In the rows, 128 means zero.
Known rows, with every way that one mark hangs from another:
(Z_477 Z_969): [112 113 139 121 126 119 128 121 137 140 131 137 131 127 134 139 146 112
 120 142 116 142 139 144 149 147 113 108 141 126 147 143 134 124 141 157
 134 148 163 134  97  92 114 153 149 141 121 112 145 126 133 132  95 124
 141 159 145 123 121 129 104 130]
(Z_649 Z_174): [ 98 112 106 133 133  82 135 131 141 130 150 107 141 120 129 126 126 127
 148 126 124 121 113 147 125 145  86  96 112 134 130 180 120  95 136 108
 115 141 183 139  99 134 130 127 126 160 123 137 145 115 129 129  93 130
 116 153 160 154 112 106 114 114]
(Z_442 (Z_174 (Z_649 Z_969))): [ 99 143 102 124 123 121 127 121 135 108 143 121 153 115 127 128 117 125
 113 135 124 116 116 102 133 146  98 113 130 134 132 132 141 125 140 129
 134 135 163 121 104 118 189 116 105 136 130 144 143 127 125 145  98 134
 156 151 126 156 126 117 115  99]
(Z_477 (Z_442 (Z_174 (Z_969 Z_649))) Z_900): [108 136 156 134 115 113 121 158 147 145 132 106 158 107 153 121 160 158
 163 152 124 128 132 100 140 147  99  68 148 122 131 123 106 127 170 135
  91 131 121 106  95 102  79 144 124 152 123 135 119 120 117 141 101 124
 135 167 139 124 127 122 114 109]
(Z_969 Z_649): [103 111 119 129 124 109 140 146 147 142 144 130 133 112 135 151 147 138
 144 101 126 118 139 145 142 147  99 125 166 129 141 173 122 120 114 106
 111 166 151 140 103 153  80 123 135 162 102 109 111  94 117  89  80 139
 134 143 163 143 135 122 103 130]
(Z_477 (Z_174 Z_649 Z_900) Z_442): [ 99 107 135 154 108 171 108 131 156 166 108 154 115 120 142 140 174 121
 189 141 125 159 112 120 165 142 138  86 196 137 148 139 115 160 117 108
  91 154 121 103 128  98  88 150 142 123 114 103  75 146 114 121 110 131
 146 167 119 129 154 144 112 127]
(Z_477 (Z_442 Z_174) Z_969): [ 91 122 140 126 118 125 118 133 131 131 135 115 149 110 151 127 157 118
 131 153 130 179 121 110 142 148 116  66 118 133 142 136 119 126 163 152
  82 153 186 130  88  88  94 156 130 155 137 146 132 145 138 145  95 119
 166 161 135 119 116 126 118 113]
(Z_969 (Z_649 Z_174) Z_900): [ 96 115 128 116 130  87 150 152 137 121 141 119 145 116 134 122 128 112
 151  92 130 132 125 144 131 139  93 112 143 124 135 203 121  83 119 123
 122 145 162 186 107 155 126 122 156 167 120 124 117 109 132 109 114 147
 125 144 142 141 118 109 106 117]
(Z_900 (Z_442 (Z_174 Z_649 Z_969))): [130 137 148 124 125 116 128 100 129 131 135 133 127 110 128 132 120 112
 128 168 124 119 125  96 134 148 103 132 125 139 130 160 135 145 138  67
 137 124 166 111  99 142 198 113 108 111 122 126 152 114 137 154 136 128
 139 162 108 142 145 121 102 125]
(Z_442 (Z_174 Z_969)): [109 138 138 121 134  98 131 122 128 120 133 103 150 111 136 118 135 138
 111 143 123 124 134 110 135 149  93 117 106 132 135 136 125 119 157 106
 123 125 152 123  91 107 117 108 112 143 127 138 165 120 141 140 110 122
 145 158 125 154 122 118 111 109]
(Z_649 Z_174 Z_900 (Z_969 Z_442)): [ 89 126  45 140 153 104 124 140 151 116 160  97 162 119 135 167 122 104
 126 157 127 118 141 124 118 133  83 114 126 121 111 119 138 107 124 162
 113 143 185 140 129 159 252 147 119 156 140 174 174 142 111 187  89 145
 157 144 141  98 103 107  86  99]
(Z_477 Z_174 Z_649): [124  87  88 139 128 123 117 135 145 161 138 140 106 118 144 151 158 130
 142 125 117 116 140 142 141 136 116 127 153 120 157 133 130 161 102 142
 153 155 122 125 129 115  79 146 129 157  87 100 144 122 127 101  99 133
 121 161 147 135 129 138 111 152]
(Z_174 Z_649 (Z_969 Z_442)): [111 137 161 128 129 165 123 131 139 114 117 148 125 136 132 153 149 115
 100 149 113 143 126 105 165 141 110 108 170 120 137 161 133 150 162  74
 120 121 113 106 135 108 101 103 137 126 129  96 160 114 106 165 126 129
 127 172 109 119 142 126 106 122]
(Z_442 (Z_174 Z_900)): [110 133 123 123 116  81 122 114 136 140 133 107 144 106 133 107 128 135
 127 133 125 127 113 119 136 146 103 119 117 136 135 115 117 115 115 114
 117 144 175 106 104 136 156 126 108 127 126 150 127 118 140 104 125 128
 137 148 138 147 130 118 111 103]
(Z_442 (Z_174 Z_900 (Z_969 Z_649))): [117 125 165 116 126  97 121 128 136 142 127 111 134 104 149 115 155 152
 107 124 127 135 148 106 128 151 106 113 138 126 137 128 106 129 143  85
 108 134 119 113  92 137 153 115 113 121 124 124 125 107 137 101 127 139
 135 153 122 150 129 116  99  95]
(Z_900 (Z_442 (Z_174 (Z_649 Z_969)))): [126 134 114 132 123 118 127 108 134 129 149 130 139 108 120 138 105 114
 141 163 128 106 117 104 131 145  98 137 115 139 126 152 147 138 126 101
 134 138 193 110 103 152 232 120  96 116 124 138 146 121 134 154 120 131
 146 149 125 136 141 120 102 121]
(Z_171 (Z_442 (Z_174 Z_649 Z_900))): [117 139 123 107  99  93 121 118 146 125 135 116 138 110 119 117 137 125
 135 128 128 127  86 123 124 151 119  91 185 140 136 125 141 112 132 104
 115 163 118 105 110 123 134 113  94 122 131 153 146 113 116  64 121 132
 153 156 117 133 137 120 124  98]
(Z_649 Z_174 Z_900 Z_969): [ 92 128  46 141 154  85 130 122 151 118 161  98 162 119 139 160 124 111
 144 147 124 106 144 143 110 139  83 109 125 130 114 116 130  92 136 184
 127 134 162 150 102 143 248 160 128 150 126 168 163 150 116 164  73 144
 150 147 141 120 106 110  90  92]
(Z_442 (Z_174 Z_900 Z_969)): [115 135 150 116 125  90 118 114 132 138 123 107 140 108 142 107 143 141
 122 138 124 132 137 109 132 149 105 113 122 129 135 113 115 123 150 104
 123 118 134 107  95 114 146 119 117 114 131 134 138 123 144 112 132 128
 133 160 117 146 130 121 104  94]
(Z_174 (Z_649 Z_900) Z_969): [106 155 149 127 133 136 133 107 140 112 112 146 129 131 142 151 158 112
 109 155 111 133 147 112 165 145 106 111 188 133 132 130 126 136 150 110
 146 126  76 124 109  98 146 131 149 114 115 118 146 129 109 146 110 136
 144 174  91 110 139 135  96 103]
(Z_969 Z_649 Z_900): [103 127 127 117 126 109 152 142 139 126 131 130 149 115 134 136 130 112
 160  98 128 129 130 140 148 135  99 138 163 126 142 193 132  99 114 143
 123 149 151 171 111 148  81 124 164 165 111 108 115 115 129 104 112 138
 140 145 141 127 132 125 107 129]
(Z_174 Z_900): [114 125 133 130 122 101 124 116 146 157 127 125 136 117 134 125 139 123
 157 127 119 130 122 146 148 141 111 121 159 133 136 129 119 123 114 127
 118 141 159 110 112 132 117 140 140 111 115 119 116 116 130  87 119 129
 123 153 150 127 145 131 101 110]
(Z_174 Z_969): [107 132 148 134 140 123 136 122 139 125 128 126 141 124 137 144 142 126
 142 142 116 126 142 134 142 144  98 115 141 125 136 158 127 129 165 126
 122 116 126 123  93 102  73 123 139 136 116 106 154 121 124 126 101 122
 126 168 132 136 131 131 103 120]
(Z_442 Z_174): [101 133 109 124 123  88 130 121 130 120 145 102 152 107 129 122 121 133
 123 133 129 119 110 118 138 146  91 120 101 139 134 138 130 114 122 115
 120 148 192 122 100 124 112 112 112 153 127 151 153 113 141 121 102 120
 151 147 148 154 123 118 120 112]
(Z_171 (Z_442 (Z_174 Z_969))): [112 134 117 110 119  98 132 127 141 115 145  97 151 107 126 127 141 125
 133 136 127 126 111 132 116 150 106 103 152 136 133 136 142 106 164 112
 113 148 121 119  95 106  85 109  94 148 131 144 182 113 121  85 106 122
 156 157 123 136 121 117 122 109]

Rows:
[ 91 107  71 138 146 115 124 147 150 120 165 102 159 122 126 150 115 108
 132 141 126 118 128 134 109 138  84 101 111 115 119 160 141 113 144 135
 103 126 205 126 127 149 208 128 115 162 142 141 173 131 116 166  88 137
 133 147 165 134 103 101 101 112]  (Z_649 Z_174 (Z_969 Z_442))
[110 117 153 126 136  87 123 125 142 141 133 111 132 120 140 110 143 127
 135 129 119 133 141 140 114 149 101  83 125 122 130 156 104 108 157  90
 118 107 133 126  93 127 169 128 134 110 127 124 138 119 134 116 124 139
 104 164 130 150 120 111  96  98]  (Z_649 (Z_174 Z_900 Z_969))
[119 136 133 107 115  88 123 120 144 128 135  99 149 107 127 117 145 129
 137 136 127 131 114 131 112 151 117  94 159 131 134 116 133 112 153 114
 105 142 102 106  97 105 115 118  99 124 129 149 167 117 124  71 119 127
 144 159 115 133 125 122 113 103]  (Z_171 (Z_442 (Z_174 Z_900 Z_969)))
[161 104 136 147 126 135 117 120 156 184 123 146 113 121 133 141 144 135
 186 180 111  94 165 132 154 143 116 139 167 120 139 116 132 159 120 108
 162 117 110  89 132 101 146 161 131 124 102  85 139 129 124 156 117 122
 122 170 124 122 144 136  91 155]  (Z_477 (Z_174 Z_969) (Z_900 Z_442))
[108 133 146 125 139 138 136 138 132 114 117 125 153 130 135 138 128  92
 133 149 118 150 133 122 151 130  98 131 141 114 136 167 141 117 150 127
 113 113 151 141 133 110  74 112 159 150 135 102 175 131 127 162 136 121
 133 165 117 107 131 132 102 127]  (Z_174 (Z_969 Z_442 Z_900))
[116 128  86 136 141  64 140 108 138 138 151 108 134 111 134 144 122 107
 149 160 130 106 127 132 135 140  87 120 122 141 116 144 123 103 107 104
 123 158 186 148 106 179 235 151 123 132 118 174 147 126 134 153 108 136
 139 148 136 111 126 108  89 116]  (Z_649 Z_174 (Z_900 Z_442))
[110 141 120 105 118  94 139 123 138 103 140  96 158 110 124 120 129 112
 144 134 128 128 110 129 119 144 106 102 151 134 134 139 147  98 160 130
 112 142 123 141 101  97  89 110 116 151 135 143 183 124 127  89 120 122
 152 159 112 131 120 119 120 112]  (Z_171 (Z_442 (Z_174 (Z_969 Z_900))))
[113 143 130 106 113 108 128 121 140 111 138 112 143 117 124 125 142 123
 121 139 125 125 102 118 121 151 115  89 172 137 135 141 142 117 163 104
 123 142  96 116  99  99 114 105  98 137 130 138 177 115 114  91 111 127
 152 165 109 140 125 116 124 105]  (Z_171 (Z_442 (Z_174 Z_649 Z_969)))
[109  89 117 143 122 138 105 142 152 179 126 133 111 112 162 150 180 135
 177 133 124 159 125 127 144 134 131  83 169 119 156 126 110 171 118 146
 104 155 112 105 120 115  69 172 131 138  95 108 101 142 123  94 116 138
 125 168 138 111 140 145 107 133]  (Z_477 (Z_174 Z_900) Z_442 Z_649)
[119 149 114 129 122 120 134 101 142 128 129 151 120 123 128 159 130  98
 140 161 119 116 116 118 172 139 106 130 178 144 128 130 136 133 109 108
 140 159 143 126 117 153 187 140 134 111 110 132 128 124 117 142 115 136
 143 159 113 106 152 132  97 118]  (Z_174 (Z_649 (Z_900 Z_442)))
[112 131 130 103 117  92 141 137 140 112 142  99 151 105 128 124 137 123
 137 122 130 129 118 124 114 145 105 105 163 130 137 153 141  97 151 121
 109 150 109 144 102 119  90 107 109 159 128 140 170 114 123  79 116 132
 155 152 114 133 120 118 118 110]  (Z_171 (Z_442 (Z_174 (Z_969 Z_649 Z_900))))
[100 133 101 131 128 162 122 134 149 116 139 143 145 130 122 157 125 108
 127 145 117 122 115 115 147 138 103 118 168 124 130 148 149 141 133 128
 128 133 155 112 137 126 162 122 125 137 130 115 146 130 102 156 102 137
 143 158 136 126 136 127 103 115]  (Z_174 (Z_649 (Z_969 Z_442)))
[136 130 135 124 132 100 133 107 128 138 140 115 139 105 131 131 115 120
 141 165 128 112 131 112 131 147  98 144  99 135 130 159 134 134 136  84
 124 128 183 111  91 148 171 121 103 121 122 133 156 116 146 144 127 122
 136 153 125 138 136 120  99 126]  (Z_900 (Z_442 (Z_174 Z_969)))
[123  95  66 133 141 139 119 137 148 146 142 135 131 120 142 153 135 107
 158 127 121 114 152 141 127 128 113 135 148 112 151 125 148 150 119 197
 162 137 120 142 129 103 131 155 135 157  98 104 152 146 123 136 103 142
 135 158 133 124 118 138 100 137]  (Z_477 Z_174 (Z_649 (Z_969 Z_900)))
[120 100 132 126 125  81 130 137 150 162 146 123 122 106 140 132 144 142
 150 109 131 114 139 140 121 150 102 111 151 126 131 190 109 118 113  71
 110 151 157 135 100 191 191 130 120 129 109 121  98  93 124  92 114 153
 114 142 156 145 137 107  91 116]  (Z_969 (Z_649 (Z_174 (Z_900 Z_442))))
[122 113 136  97 126 104 128 132 127 135 129 139 131 127 150 125 143  88
 105 125 116 152 139 134 143 134 116  96 138 108 158 146 133 128 149 208
 164 142 135 163 103 106 122 164 159 138 114 110 159 139 138 122 132 137
 124 165 123  98 114 132 105 126]  (Z_477 Z_649 (Z_969 Z_900))
[114 112 126 115 129  84 152 137 137 132 145 126 137 110 132 127 113 106
 168 115 135 120 131 135 120 139  94 129 133 127 131 220 126  93 113 101
 125 148 180 177 106 184 185 122 141 152 117 121 116 107 137 126 132 145
 126 141 135 133 129 110  98 131]  (Z_969 (Z_649 Z_174) (Z_900 Z_442))
[126 109 149 105 121 117 139 127 133 143 127 147 129 116 139 136 140  93
 141 127 126 141 158 138 145 142 120 129 153 121 146 176 135 119 128 151
 131 152 165 163 103 141 159 149 158 140 120 105 127 125 136 137 125 135
 143 150 125 105 130 125  92 139]  (Z_477 (Z_969 Z_649 (Z_900 Z_442)))
[ 97 142  47 138 144 119 122 129 144 113 151  99 170 109 138 172 119 108
 116 167 127 121 136 107 135 133  89 144 129 125 115  73 146 125 114 172
 115 156 185 126 139 156 216 140 117 155 136 175 178 145 114 186  91 136
 179 142 138  90 114 119  91 100]  (Z_649 Z_900 (Z_969 (Z_442 Z_174)))
[119 121 106 129 133  98 141 126 148 146 143 130 128 103 143 169 146 126
 154 134 130 109 149 128 152 141 101 146 173 134 128 154 126 126  89 108
 114 177 151 142 105 194 160 142 134 142  99 133 118 105 119 117  95 144
 146 140 145 107 143 123  82 129]  (Z_969 (Z_649 (Z_900 Z_442)))
[105 139  93 113 112 109 128 125 148 111 151 110 152 111 117 133 130 121
 134 134 128 117  95 124 112 149 110  96 173 139 132 129 152 109 148 135
 124 156 127 117 104 112 148 114  93 145 131 155 167 120 111  89  98 130
 159 152 124 136 125 115 126 102]  (Z_171 (Z_442 (Z_174 (Z_649 Z_969))))
[119 127 154 127 131 132 114 129 143 147 112 127 132 123 140 136 155 119
 127 148 116 149 142 120 149 140 117 112 161 114 134 127 120 147 147  99
 109 113 129  95 128 132 120 123 139 112 127 103 146 123 121 128 143 131
 119 164 127 110 142 132  88 115]  (Z_174 Z_900 (Z_969 Z_442))
[123 141  88 128 133  79 133  97 134 139 144 112 140 101 136 149 123 112
 142 170 130 110 125 113 146 139  97 152 127 144 120 109 132 118  91 126
 134 169 189 130 107 167 197 143 117 128 116 174 150 128 140 149 109 127
 162 146 122 101 138 123  93 117]  (Z_649 (Z_900 (Z_442 Z_174)))
[131  87 113 112 125 130 116 130 134 153 120 156 108 127 151 133 160  90
 118 133 117 154 159 141 145 131 135 117 151 111 167 130 135 151 126 187
 170 155 116 155 128  79 117 174 158 146 104  92 150 147 137 134 126 137
 139 166 113 105 114 140 105 151]  (Z_477 Z_174 Z_649 (Z_969 Z_900))
[160  75 134 118 119 119  97 116 142 196 126 164  84 117 154 144 174 110
 125 149 118 143 168 132 139 142 146 119 160 113 162 108 124 184 117 138
 167 153 112 111 124 124 197 181 132  95  97  93 125 140 137 114 140 143
 124 164 119 101 133 141  87 148]  (Z_477 (Z_174 (Z_900 Z_442)) Z_649 Z_969)
[111 125 131 127 141 126 131 143 147 129 129 128 133 119 148 174 162 131
 103 143 122 138 158 119 153 140 102 128 172 114 130 140 125 136 135  94
  99 144 117 133 124 155 105 123 141 156 118 111 155 111 108 154 105 138
 144 154 127  97 130 126  87 126]  (Z_174 (Z_969 Z_442 (Z_649 Z_900)))
[112 130 121 107 117  89 134 136 147 119 146 100 145 105 130 133 149 139
 131 125 131 123 124 130 116 150 109  98 160 132 136 145 141 110 150 102
 104 154 102 124  92 121  90 106  94 156 122 134 165 102 118  83  98 130
 152 153 126 142 122 115 118 113]  (Z_171 (Z_442 (Z_174 (Z_969 Z_649))))
[112 140 105 111 105  98 132 124 143 113 146 110 142 111 115 126 133 123
 130 133 128 124  86 125 126 148 114  90 171 141 134 136 147 111 140 103
 121 162 129 114 110 113 109 109  89 142 128 152 166 109 115  92 108 126
 155 157 125 139 130 116 131 110]  (Z_171 (Z_442 (Z_174 Z_649)))
[104 147  78 109 115 103 127 120 148 108 152 107 156 109 122 142 132 116
 131 141 128 113 102 121 121 146 109 103 178 140 127 109 154 109 133 141
 118 165 116 123 110 115 174 125  92 137 131 170 178 127 110 106  97 135
 171 152 114 119 124 119 119  98]  (Z_171 (Z_442 (Z_174 (Z_649 Z_900 Z_969))))
[ 97 128 139 125 144  90 144 131 135 114 133 109 150 126 134 113 123 106
 144 128 120 136 131 142 121 140  89  96 112 126 131 187 119  87 166 116
 128 107 149 159  95 106 135 122 145 147 130 127 160 129 139 140 119 130
 120 163 124 144 113 110 106 110]  (Z_649 (Z_174 (Z_969 Z_900)))
[114 128  82 132 141 131 141 116 142 124 147 122 168 117 124 148  91  80
 189 147 125 113 132 141 124 131  91 153 126 126 126 158 160 110 137 188
 142 116 194 151 110 132 183 139 145 140 124 125 157 143 130 162 110 131
 146 148 135 120 132 129  93 124]  (Z_649 (Z_969 (Z_900 Z_442)))
